Each row was made from one walk, in order. Every step used is in the known rows, and no mark comes twice. Write each row's walk.
Known rows:
rutubub > seso > subet > duvi > lomaf: [ 37,  -6, -69,  35,  32,  13,   0,  58, -37, -20, -59, -19, -13,   6,  58,
 -21,  17, -70,  49,  12, -23, -33,  -4,  23]
barodu > lazed: [-32,  44,  -4, -17,  -5,  19,  69,  -9, -66, -36,  80,  53, -33,  27,  -8,
 -10, -34,  -2,  -7, -47,  37,  -2, -15,   4]
seso > rutubub > duvi > lomaf > lazed > barodu: [-17, -49, -11, -16,  12, -11,  74,  53, -10,   9,  51,  86, -18,   5,  -5,
 -23, -25, -19,  20,  39, -14, -63,  -5, -16]
rutubub > seso > subet > duvi > lomaf > lazed > barodu: [ 24, -46, -47,   2,  15,  12,  34,  80, -43, -22, -45, -13, -27,  -5,  24,
 -28,  26, -58,  33,  39,  13, -30,  -6,  15]
seso > lomaf > duvi > rutubub: [ -1,  76,  10,  -1,   2,  13,   2, -13, -21,  17, -12,   6, -36,   7, -19,
  43, -43,   1, -64,   5,   8,  -1,   8,   1]
duvi > lomaf: [-22,  48, -16,  26,  14,  -9,  23, -10, -19,  12,  31,  53, -49,  19,  30,
 -14, -31, -31,  -3, -16,  -5, -36, -20, -20]
rutubub > lazed > barodu: [ 10, -19,  26, -20,   4,  48, 100,  -9, -32,   2,  20,  63, -31,  32, -25,
 -23,  -6, -39,  17,  16,  50,  -2,  -1,   3]
seso > rutubub > lazed > barodu: [ 25, -54,  36, -31,   6,  64,  82,  21,  -7,  25,  10,  99, -29,  30, -37,
 -19, -18, -21,  -6,  39,  27, -48,  16,   9]
duvi > rutubub > lazed: [ 12,   8,  22, -31,  35,  75,  40, -49, -34,  27,  10,  25, -22,  18, -23,
  44, -27, -17, -10,  -8,  47,  20,  -9,   3]
barodu > lazed > lomaf > duvi > rutubub > seso > subet: [-33, -16, -30,  14,  33, -10,  27,  64, -71,  34, -33, -22,   5,   6, -16,
  27, -20,  -7, -35, -40,  50,  30,   4,  32]
subet > seso: [ 12,  25,  14,   5, -18,  33,  38,  -8, -19,  13,  22,  33, -46,  33,  10,
  20, -20, -14,  12, -40, -23, -45, -13,  -3]
lomaf > duvi > rutubub > lazed > barodu: [  9, -22,  37, -48,   4,  56,  67, -24, -31,  31,  -3,  22, -32,  35, -47,
  45, -13, -12, -31,  -2,  87,  16,   2,  -1]
seso > subet > lazed > barodu: [ 41, -23,   6, -15,   3,  20,  63,  29,  -9, -18, -31,  30, -18, -27,   8,
 -36,  -4, -20,  45,  81, -24, -58,  13,  10]
barodu > lazed > lomaf > duvi: [-77,  36,   3,  15,  -9, -56,  53,  31, -53,  -6,  51,  32, -20,  30, -41,
  25, -20,   8, -38, -70,  63,   3,  -4,   4]
lazed > lomaf > duvi > rutubub: [-55,  39,  20, -10,  16, -25,  14,  -5, -12,  67,  -1,  23, -29,   7, -32,
  84, -41,  -2, -63, -50,  36,  -8,   3,  -5]
duvi > rutubub: [-10,  50,  14, -38,  19,  50,  28, -42, -25,  40,  24,  43, -45,   1,   3,
  47, -56, -13, -34, -27,  12, -15,  -7,  -6]
subet > seso > rutubub > lazed > lomaf: [  1, -65,  40,  37,  18,  28,  32,  50,  16,  61, -27,  71, -21,  22, -36,
  21,  -6, -11,  -3,   5, -17, -50,   4,  18]
barodu > lazed > lomaf > duvi > rutubub > seso: [ -58,  -15,  -18,    1,   18,    0,   36,   54,  -64,   33,    8,    6,
  -21,   39,  -20,   47,  -34,    6,  -58, -112,   73,   43,   -7,    7]
subet > lazed > lomaf > duvi > rutubub > seso: [ -6, -44, -15,  -1,  17,   4,  -1,  62, -11,  42, -51, -25,   0,  26,  -9,
  69, -17,  19, -29, -91,  27,  -2,   4, -10]
rutubub > duvi > lomaf: [-23,  25, -42,  28,  31, -27,  59,   2, -30, -15,  46,  41,  -4,  18,  40,
 -20, -22, -47,  57,  -9, -24, -21, -19, -13]
duvi > rutubub > seso: [ 10,   8, -20, -28,  25,  69,  31,   3, -44,  43,   2,  21, -29,  33,  20,
  32, -46, -22, -25, -81,  13,   5,  -6,   0]
seso > lomaf > duvi > rutubub > lazed > barodu: [ 18,  -1,  37,  -7,  10,  48,  57,  -1, -18,  18, -33,  24, -39,  12, -40,
   8, -19, -18, -45,  58,  52,  33,  12,   9]
rutubub > duvi: [ -6,  39, -23, -12,  12,  -7,  80, -10, -45, -27,  60,  36,  15,  26,   7,
   8, -23, -35,  55, -33, -15, -20,  -4,   3]
lomaf > duvi > rutubub: [ -6,  53,  11, -43,  -5,  23,  11, -36, -34,  29,  20,   7, -28,  31, -26,
  80, -37,   9, -51, -58,  43, -18,  -1,  -9]
seso > rutubub: [ 10,  22,  11, -25,  -1,  27,  26,  10,  -8,  25,  33,  84, -26,  25, -16,
  16, -42,  -2, -29, -17, -22, -81,  12,   2]
rutubub > seso > lomaf: [ 22,  37, -35,  39,   7,  21,  37,  46, -40, -10, -11,  23, -21,  33,  23,
 -40, -28, -35, -12, -31, -28,  -1,   6,  10]

Write each row's walk:
[ 38,  14, -45,  12,  16,  22,  38,  34, -63,   4, -24,  -3,  13,  25,  15,
 -20,  -5, -38,  26, -22, -19, -33,   8,  25] => rutubub > seso > subet
[ 59, -69, -18, -32,   5,  49,  32,  58, -28,  16, -80, -32,  -2,   7,   2,
  15,   0,   2,   5,  10,  19, -23,  16,   9] => lomaf > duvi > rutubub > seso > subet > lazed > barodu
[-26,   4,   7,  13,  -9, -55,  15,  40,  -1,   0, -10,   2,   0,  18, -32,
  51,  -2,  20,  -6, -51,  16, -42,   5, -12] => subet > lazed > lomaf > duvi
[ 17, -43, -36,  42,  33, -17,  25,  88, -19,  11, -72, -14,  25, -10,  15,
 -16,   6, -22,  41,  -3, -37, -30,  12,  19] => rutubub > seso > subet > lazed > lomaf
[-30,  23, -39,   6,  19, -39,  53,   4, -48, -26,  69,  14,   8,  18,   1,
   6,  -8, -19,  44, -18,  -1, -16, -28, -19] => rutubub > duvi > lomaf > lazed
[ -34,   -2,  -14,    4,   19,   -4,   14,   42,  -31,   72,  -24,    0,
  -13,   36,  -14,   69,  -32,  -10,  -53, -106,   38,   10,    3,   -2] => lazed > lomaf > duvi > rutubub > seso
[ -8,  77,   4,   6,  -8, -12,  26,   5, -39, -25,  36,  19, -20,  -1, -34,
   1, -24,   2, -33,  13,  -7, -16,  -2,   0] => seso > lomaf > lazed
[ 16,  35, -35,  24,  31,  -6,  -2,  13, -17, -24, -36,   4, -29, -25,  41,
  -7,   6, -64,  39,  65, -26, -52,  -5,  18] => seso > subet > duvi > lomaf
[ 13,  29, -18,  -8,  19,  48,  12,  30, -50,  18,  -7,  -5, -22,   7, -12,
  21, -39,  -2, -52, -29,   3,  25,  -3,   4] => duvi > rutubub > seso > lomaf > lazed
[-53,  50,   7,  15,  -6, -63,  29,  17, -20,  30,  17,  26, -10,  30, -37,
  49, -16, -10, -35, -62,  28, -31,   5,  -4] => lazed > lomaf > duvi
[-79,  28,  15, -12,  15, -18,  34,   8, -43,  30,  32,  30, -35,   6, -35,
  62, -45,  14, -68, -60,  71,  26,  -8,   4] => barodu > lazed > lomaf > duvi > rutubub
[  0, -14,  14,   1,  70,  29,  18,   9, -11,  27, -82,  -7,  -2, -50, -20,
  58,   4, -61,  21,  79,  22,  13,   9,  48] => seso > subet > duvi > rutubub > lazed > lomaf
[ 24,  42, -37,  36, -17,  -6,  19,  51, -50, -18, -13, -14,  -3,  61,  -7,
  -5,  -8, -11, -25, -60,   3,  -6,  13,   6] => rutubub > seso > lomaf > duvi
[ 40,   4,  32,  27,   2,  59,   7,  -4, -16,  16, -47, -23, -31,  30, -31,
  42,  -2,   3, -26,  20,  18,  20,  -3,  11] => subet > seso > lomaf > duvi > rutubub > lazed
[-28,  43, -14,   3,   5, -21,  16,  -6, -39,   0,  55,  25, -33,  15,  -6,
  12, -16,  -1, -17, -27,  20, -32, -29, -28] => duvi > lomaf > lazed
[ 37, -34,  48,  13,  -5,  71,  50,  12,  -2,  28, -53,  11, -56,  19, -28,
  12,  -7, -14, -28,  56,  28,  21,   3,  10] => subet > seso > lomaf > duvi > rutubub > lazed > barodu
[-79,  30,   6,  18,  15, -30,  68,  25, -44,   2,  56,  70, -37,   3, -13,
  -6, -36, -14, -23, -40,  34,   7, -11,   7] => barodu > lazed > lomaf
[  8,  -9,   0, -18,  11,  56,  54,  48, -36,  29, -15,  30, -50,  -3,  -7,
 -11, -45, -18, -55,   6,  14,  26,   1,   1] => duvi > rutubub > seso > lomaf > lazed > barodu
[  9,  -2, -14,   5, -11,  20,  70,  67, -48,  -8,   3,  31, -33,  22, -11,
 -45, -18, -22, -24,  -7,   6,   2,   4,   3] => rutubub > seso > lomaf > lazed > barodu
[ 36,   6, -32, -12,  40,  59,  22,  12, -54,  42, -42,  -7,  -5,   1,  20,
  14, -31, -33,  -5,  -9, -12,  -7,   6,  24] => duvi > rutubub > seso > subet
[ 18,  28, -20,  15,  29,  59,  18,  25, -30,  29, -30,  21, -36,  11,  27,
  -6, -52, -30, -41, -22, -21,  20,   4,  10] => duvi > rutubub > seso > lomaf
[-33, -13, -20,  -5,  13, -32,  93,  22, -35, -12,  63,  50, -18,   8,   7,
 -25, -13, -35,  42,  16,   8, -16, -21, -23] => rutubub > duvi > lomaf > lazed > barodu
[ 29,  39,  -3, -40,  34,  50,   3, -18, -20,   3, -43,  -5, -25, -40,  12,
  55, -19, -47,  10,  54, -11, -28,   7,  35] => seso > subet > duvi > rutubub
[-28,  -2,  20, -12,  13, -18,  -2,  20,   9,  38, -29,   0, -17,  -6, -26,
  86, -26,  25, -36, -41,  26, -20,   3, -15] => subet > lazed > lomaf > duvi > rutubub
[-32,   8,  16,  21,   9, -37,  42,  12, -33,  15,   0,   8,  10,  45, -63,
  47,  13, -12, -10, -43,  65,   3,   4,   5] => rutubub > lazed > lomaf > duvi
[-24, -13,  26, -15,  54,  40,  27,   1,  -3,  30, -36,  21, -27, -17, -17,
  74, -12, -51,  -2,   6,  47,  27,  -1,  24] => subet > duvi > rutubub > lazed > lomaf
[ 14,  14,  19, -36,  14,  48,  27, -42, -45,  18,   3, -12,  -6,  46, -51,
  76,  -8,   8, -27, -37,  78,  15,  -4,   1] => lomaf > duvi > rutubub > lazed
[-17, -33,  29,  14,  31,   7,  40,  35,   1,  50,  -6,  81,  -4,  16, -47,
  14, -18, -16, -16,   8,  12, -39,  15,  15] => seso > rutubub > lazed > lomaf
[-34,   8,   4,  -9,  -3, -12,  57,  11, -24,  14,  45,  60, -61,   5,  -4,
 -21, -23, -20, -19,   7,  27, -32, -23, -29] => duvi > lomaf > lazed > barodu
[-11, -12, -28,  -4,  21, -24,  32,  37, -24,  -1,  57,  50,  11,  16, -11,
   8, -22,  -2,  20,   3, -23, -62, -11, -14] => seso > rutubub > duvi > lomaf > lazed
[ 14, -42, -20,  38,  15,  11,  32,  48,  10,  23,  16,  67, -21,  22,  38,
 -12, -21, -25,  50,  10, -75, -79, -13,  -7] => subet > seso > rutubub > duvi > lomaf
[ 52,   4, -52,  -3,  14,  36,  21,  47, -52, -31, -47, -27,   8,  15,  24,
   5,  16, -59,  51, -11, -15, -33,  12,  41] => rutubub > seso > subet > duvi
[-34,  -3,  31,   1,  53,  27,  42, -16, -13,  65, -13,  43, -23,  -7, -31,
  49, -32, -30, -25,  -4,  43,  29,  -5,   7] => duvi > rutubub > lazed > lomaf
